Each row was made from one path, in order. Every step used is in the known rows, and no mark comes twice. Write each row's path.
Known rows:
danup > nufef > miko > bodeg > zerop: [-1.35 -0.56  1.69  1.72 -1.78  0.65 -1.08  0.81  1.22  0.06  1.92 -0.41
 -0.82 -0.40  0.12 -1.54 -0.03  2.21 -1.87  0.88  3.38  1.36  3.09  0.81
 -1.30 -3.45 -1.45]
sezanor > nufef > danup: [ 0.34 -1.37  1.68  1.71 -1.65  1.72 -1.56  0.73 -4.79  3.02  2.51  1.68
 -1.64 -0.17 -3.44 -2.28 -2.73  1.31 -0.74  2.62  1.79  2.37  3.03  2.26
  0.10 -0.74 -4.40]
miko > bodeg > zerop > beges > danup > nufef > sezanor: [-1.09 -2.25 -2.53  0.15 -3.05 -0.57 -0.19  4.51 -0.41  0.66  2.53 -0.33
 -4.22  1.27 -2.90  1.49 -0.69 -0.22 -3.08  1.07  3.07  2.39  3.80  3.26
 -1.34 -2.72 -1.84]
danup > nufef > sezanor: [-1.13  1.60  3.90  1.14 -1.15  0.42 -1.03 -0.52 -1.77  3.84  6.00 -0.42
 -0.39 -0.65 -0.41  2.42 -1.35  3.42 -2.15  0.84  3.64 -0.05  2.61  0.98
 -0.38 -1.52 -4.88]
zerop > nufef > miko > bodeg: [-1.94 -2.41 -0.70 -0.34 -0.76 -0.90 -0.36  2.26 -0.24 -4.98 -0.58 -4.16
 -4.03 -0.49 -0.92 -1.08 -1.91  1.82  1.23  2.72 -1.57  1.03  3.31  4.64
  0.00 -1.83  0.08]
beges > miko > bodeg: [-1.20 -0.06 -2.71 -3.69 -1.92 -0.09  1.61  2.78  1.85  1.87 -0.12 -2.21
 -4.33  1.22 -1.36  2.82 -0.82  2.72 -0.43  2.60  1.75  0.60  2.53  2.24
  1.35 -4.74 -1.23]
zerop > nufef > danup: [ 1.04 -2.60  0.14  0.55  0.54 -0.97  0.10  1.79 -5.26 -3.63  1.28 -2.25
 -3.09  2.65  0.01  0.24 -2.28  0.37  1.40  1.99 -2.06  0.73  2.55  3.71
 -0.02 -0.34 -3.12]
nadom > zerop > nufef: [-0.73 -1.76 -0.35  0.05 -1.27 -2.89  0.69  4.55 -6.29 -1.89  0.19 -0.16
 -0.82  1.79 -0.08  2.20 -6.02  0.86 -1.49  2.43 -0.10 -0.25  1.35  2.85
  0.07 -2.08 -5.53]
danup > nufef: [ 0.97  1.48  2.91  0.38 -1.23  1.14 -0.22 -1.12 -1.51  1.42  3.50 -0.51
  0.04  1.04  0.66  2.27 -1.52  1.53 -1.92  0.41  2.74  0.97  2.05 -0.90
 -0.50 -2.21 -1.98]
sezanor > nufef: [-0.36  0.43  1.25  0.10 -2.56  2.32 -1.17  0.00 -1.82  2.59  1.79  1.29
 -1.21 -1.65 -2.84 -0.15 -3.65  0.78 -0.38  3.00  1.96  3.59  2.91  0.50
 -0.02 -1.00 -2.15]
danup > nufef > zerop > beges > sezanor: [ 0.80 -1.88  3.44  2.28 -1.05  0.05  1.54 -0.64 -2.66  0.27  3.12 -0.05
 -1.78  2.53 -0.74  0.62 -3.49  1.68 -4.75  1.97 -0.21 -0.81  2.68  3.10
 -1.48 -2.40 -2.26]
miko > beges > zerop: [ 0.11 -1.28 -3.05 -1.13 -3.39 -0.05  0.64  0.67 -0.06  0.83 -1.24 -1.86
 -3.34  1.04 -3.10  3.12 -4.55  0.51 -2.70  4.29  2.79 -0.17  2.42 -4.50
  1.93 -2.04 -0.46]
beges > danup: [ 1.20  1.30  0.33 -3.73 -1.03 -0.56 -1.38  1.32 -2.78  1.15  0.63 -0.39
 -5.39  2.00  0.51  0.54 -1.65 -0.07  0.55 -0.17 -1.78  1.94  1.83  2.07
  0.00 -2.98 -1.50]
sezanor > nufef > zerop > beges > miko: [-0.66 -2.84  1.61  1.88 -2.19  1.33  0.24  0.52 -2.35  2.11  1.33  1.88
 -2.71 -0.07 -3.85 -0.52 -5.48  0.67 -3.04  4.72  0.28  1.94  3.64  4.76
 -0.45 -1.69 -2.50]
bodeg > zerop: [ 0.60 -0.43 -2.36  0.15 -2.43 -0.18 -0.78  3.90 -0.08 -0.99 -0.15  3.20
 -0.20  1.31  2.46 -0.99 -0.19 -3.49  0.15  2.16  0.64  4.50  1.68 -4.18
 -2.33  0.08 -2.90]
bodeg > sezanor: [ 1.08 -0.05 -3.00 -2.43 -2.37  0.08  1.02  2.48 -0.34  2.37  0.36  0.51
 -0.34 -0.28  2.14 -0.35  0.71  4.90 -0.80  2.56  0.42  2.27  1.57 -2.22
 -1.61 -0.80 -5.74]
bodeg > sezanor > nufef > miko > beges: [-1.23 -1.81 -2.33 -0.06 -3.08  1.64  0.11  1.33  1.34  3.11 -0.57  1.96
 -0.24 -3.26 -0.57 -2.15 -1.52  6.11 -1.24  3.50  1.87  3.78  3.57 -0.85
 -1.61 -1.65 -5.26]
bodeg > zerop > nufef > miko: [-0.99 -2.23 -1.85  1.02 -1.07 -0.69 -0.57  3.73  0.71 -4.65 -1.19  2.42
 -1.28  0.53  3.29 -1.71 -1.46 -3.09  1.89  2.71 -1.20  5.41  2.97 -1.03
 -2.76 -0.78 -1.81]
bodeg > miko > beges > sezanor > nufef: [-0.04 -2.12 -5.09 -1.43 -2.96  3.27  1.09  0.36  1.41 -1.35 -1.66  3.33
 -0.67 -1.55 -1.09  0.13 -1.60  3.42 -0.84  2.85  0.63  1.39  4.60 -2.35
 -1.70 -1.19  1.40]
nufef > danup: [ 1.80 -1.74  0.43  0.56 -0.58 -0.92 -0.94  2.42 -6.28  0.95  2.52 -0.95
 -2.10  2.91 -0.81 -2.97  0.56  1.07 -1.67  1.65 -0.32 -0.96  0.80  1.61
  0.45  0.94 -5.35]
zerop > nufef > miko: [-1.57 -1.73  0.50 -0.37 -0.05 -0.78 -0.18  1.18 -0.84 -4.76  0.02 -2.63
 -3.17 -0.46  1.09 -1.10 -2.44  0.95  1.42  2.82 -2.72  2.03  2.61  3.46
 -0.32 -0.65 -0.48]
miko > bodeg > sezanor > nufef: [-0.32 -1.47 -3.99 -1.24 -4.13  1.10  0.04  3.70  0.51  2.48 -0.37 -1.87
 -2.49 -1.13 -3.92 -0.33 -0.14  5.49 -0.91  2.63  3.61  1.26  3.76  1.32
 -0.55 -3.50 -3.64]
sezanor > nufef > miko: [-2.18 -0.50  2.03  0.74 -2.23  1.92 -1.85  0.05 -0.44  1.85  1.25  1.28
 -1.61 -3.26 -2.41 -3.62 -2.88  1.84 -0.64  3.52  1.18  3.69  3.01  2.06
 -0.15 -1.10 -1.85]

Which path is each row?
[-1.49 -1.26 -3.84 -2.57 -1.64 -0.19  1.83  3.87  2.68 -0.29 -1.27 -0.20
 -4.08  1.65  0.05  3.09 -1.48  0.63  1.24  2.68  1.52  2.82  3.63  1.65
 -0.13 -5.34 -1.12] | beges > miko > bodeg > zerop > nufef
[ 0.65  0.11 -0.38 -2.97 -0.58 -1.03  2.04  0.62 -1.30 -0.69  0.35 -0.75
 -5.25  2.12  0.64  2.91 -5.29 -0.56  1.86  5.73  0.44  2.45  2.81 -0.60
  0.92 -4.88 -0.51] | beges > zerop > nufef
[-2.62 -3.21 -0.75  0.47 -1.37 -3.17  1.20  4.44 -4.37 -2.86 -1.08 -0.19
 -1.81  0.64 -0.76  0.04 -6.67  2.46 -2.28  2.88 -1.25 -0.46  2.09  3.56
  0.04 -2.61 -4.82] | nadom > zerop > nufef > miko > beges > sezanor
[ 1.16 -3.14 -5.39 -0.88 -1.89  1.82  0.98  0.82 -0.33 -2.48 -1.71  2.34
 -1.56  0.51 -0.15  1.02 -1.74  2.16  0.02  3.97  1.81  0.16  4.54 -2.26
 -1.01 -2.11  0.95] | bodeg > miko > beges > zerop > nufef > danup
[-2.44 -2.87 -1.62 -0.45 -2.32 -1.10 -1.11  4.10  1.07 -1.47  0.04 -0.74
 -4.56 -0.58 -1.07 -4.47  0.36  0.56 -2.36  2.21 -0.19  2.53  2.57  3.97
 -0.90 -1.72 -0.46] | nufef > miko > bodeg > zerop > beges > danup
[-2.63 -1.69  0.69  1.63 -2.96  2.19 -1.92 -0.14  0.31  1.37  0.08  0.63
 -1.48 -3.44 -3.93 -2.53 -3.79  2.13 -1.81  3.44  2.01  2.95  3.52  0.96
  0.37 -0.80 -1.35] | sezanor > nufef > miko > beges
[-0.95 -2.93 -3.72 -0.22 -3.68  0.26  1.18  4.66  0.33 -0.37  0.87  0.32
 -3.92  0.98 -3.70 -0.05 -1.72 -0.59 -2.70  2.64  1.74  3.86  3.68  2.09
 -1.31 -2.24 -0.53] | miko > bodeg > zerop > beges > sezanor > nufef
[-0.09  1.13  3.12 -1.86 -0.33  0.02 -1.64 -0.48 -1.33  1.36  1.77  0.36
 -4.51  1.04  1.31 -0.31 -1.68  1.57 -0.15 -1.03 -0.30  2.11  2.76  3.30
 -0.78 -4.89 -1.24] | beges > danup > nufef > miko
[-1.82 -0.69  0.66 -0.26 -0.24 -1.14 -0.45  1.67 -2.53 -1.64  2.98 -2.53
 -3.19 -0.48 -0.42  2.56 -3.05  1.71  1.30  2.89 -0.95  0.86  3.06  3.81
  0.00 -0.02 -3.67] | zerop > nufef > sezanor
[-1.89 -2.84 -0.87  0.49 -0.85 -0.59 -0.32  1.01 -0.21 -5.31 -1.13 -3.35
 -2.97 -0.67 -0.48 -0.07 -3.39  1.19  0.34  2.78 -1.90  1.24  3.14  2.32
  0.23 -0.30  0.02] | zerop > nufef > miko > beges
[-1.25 -3.02 -2.82  1.69 -1.66 -0.51 -0.59  3.59  1.18 -4.96 -2.00  1.94
 -1.22  0.34  2.09 -0.95 -2.08 -2.91  1.13  2.61 -0.63  4.84  3.41 -1.85
 -2.40 -0.46 -1.35] | bodeg > zerop > nufef > miko > beges
[-2.67 -1.72  0.03  1.37 -3.13  1.75 -2.02  1.98  0.94  1.21  0.17  1.44
 -2.12 -3.11 -3.49 -3.96 -2.22  1.45 -0.35  3.42  2.57  4.04  3.97  2.20
 -0.78 -2.35 -1.64] | sezanor > nufef > miko > bodeg > zerop
[-0.41 -2.41 -4.30 -0.01 -3.12 -0.44 -0.50  5.23  0.47 -3.19 -1.37 -1.82
 -3.14  1.38 -2.07  0.52 -0.60 -0.84  0.86  1.99  1.91  1.98  3.54  0.58
 -1.19 -2.69 -0.90] | miko > bodeg > zerop > nufef
[-2.39 -1.55 -0.86 -0.80 -2.52 -0.81 -1.55  3.13  0.92 -0.92 -0.13 -3.70
 -3.47 -1.61 -2.16 -4.90  1.12  3.16 -1.74  2.74  0.43 -0.39  1.76  3.08
  0.59 -1.16 -0.91] | nufef > miko > bodeg
[-0.69 -3.83 -3.52  0.55 -3.25  0.04  0.98  5.00 -1.13 -0.24  1.24  0.53
 -4.08  1.58 -4.01 -1.14 -1.24 -0.32 -2.96  2.43  1.70  3.20  3.70  2.99
 -1.22 -2.10 -1.65] | miko > bodeg > zerop > beges > sezanor > nufef > danup
[ 0.06 -2.76  2.11  1.94 -2.34  1.17 -0.91  0.53 -3.60  1.75  1.26  1.75
 -3.54  0.21 -4.23 -1.34 -5.46  0.16 -2.84  3.68 -0.36  1.89  3.72  5.28
 -0.83 -1.69 -2.36] | sezanor > nufef > zerop > beges > danup
[-2.89 -2.24 -1.09 -0.38 -2.30 -0.51  0.00  1.18  1.57 -1.38 -1.17 -1.86
 -3.04 -1.71 -1.41 -3.98 -1.73  3.21 -2.89  2.94 -1.69  0.26  2.03  0.16
  0.51 -0.18 -0.69] | nufef > miko > beges > sezanor
[-1.36 -2.99 -0.21 -0.50 -1.85 -2.86  1.63  4.68 -5.59  1.80  2.66  1.52
 -2.70  1.69 -1.12  1.09 -4.92  2.90 -6.65  1.35  1.20  0.95  1.88  6.55
 -0.72 -3.44 -5.59] | nadom > zerop > beges > danup > nufef > miko > bodeg > sezanor
[ 1.17 -1.15 -0.07 -1.79  0.12 -1.38  1.77  1.02 -3.35 -0.35  0.80 -0.47
 -5.47  3.18  0.20  1.34 -4.70 -0.22  1.65  5.38  0.33  1.51  2.85  0.62
  1.07 -4.78 -2.15] | beges > zerop > nufef > danup
[-1.37 -2.39 -3.87  0.32 -3.02 -0.78 -0.86  5.53  0.34 -1.96 -0.17 -1.85
 -3.37  0.60 -2.53  0.63 -0.48  0.13  0.65  2.21  2.24  1.49  3.86  1.56
 -1.07 -2.36 -2.28] | miko > bodeg > zerop > nufef > sezanor
[-0.16 -0.76  2.37 -1.50 -0.52 -0.45  1.19 -0.06 -3.91  2.14  6.71  0.24
 -5.02  1.86 -0.85  3.65 -3.38 -0.27 -5.76  0.62 -0.62  3.37  2.39  6.34
 -0.39 -0.41 -1.19] | zerop > beges > danup > nufef > sezanor
[-2.63 -1.25  0.86  0.75 -3.03  1.82 -1.92  1.17  0.28  1.62  0.69 -0.16
 -2.61 -3.30 -4.33 -3.59 -2.37  2.74 -0.79  3.38  2.31  2.71  3.65  3.24
  0.12 -2.23 -1.37] | sezanor > nufef > miko > bodeg
[-1.15 -2.06 -3.64 -1.77 -1.19 -0.52  1.66  4.14  1.24 -0.16 -0.87 -0.07
 -4.27  2.32 -0.25  2.11 -1.02  0.83  1.04  2.50  1.45  2.17  3.65  2.61
 -0.08 -5.15 -2.24] | beges > miko > bodeg > zerop > nufef > danup
[-0.68 -2.73 -4.25 -0.93 -3.48 -0.57  1.43  5.22  0.25 -1.17  0.74 -0.66
 -4.12  1.77 -2.71  0.03 -0.61 -0.78 -3.04  2.32  1.04  2.83  2.89  1.58
 -1.19 -1.78 -0.49] | miko > bodeg > zerop > beges > sezanor
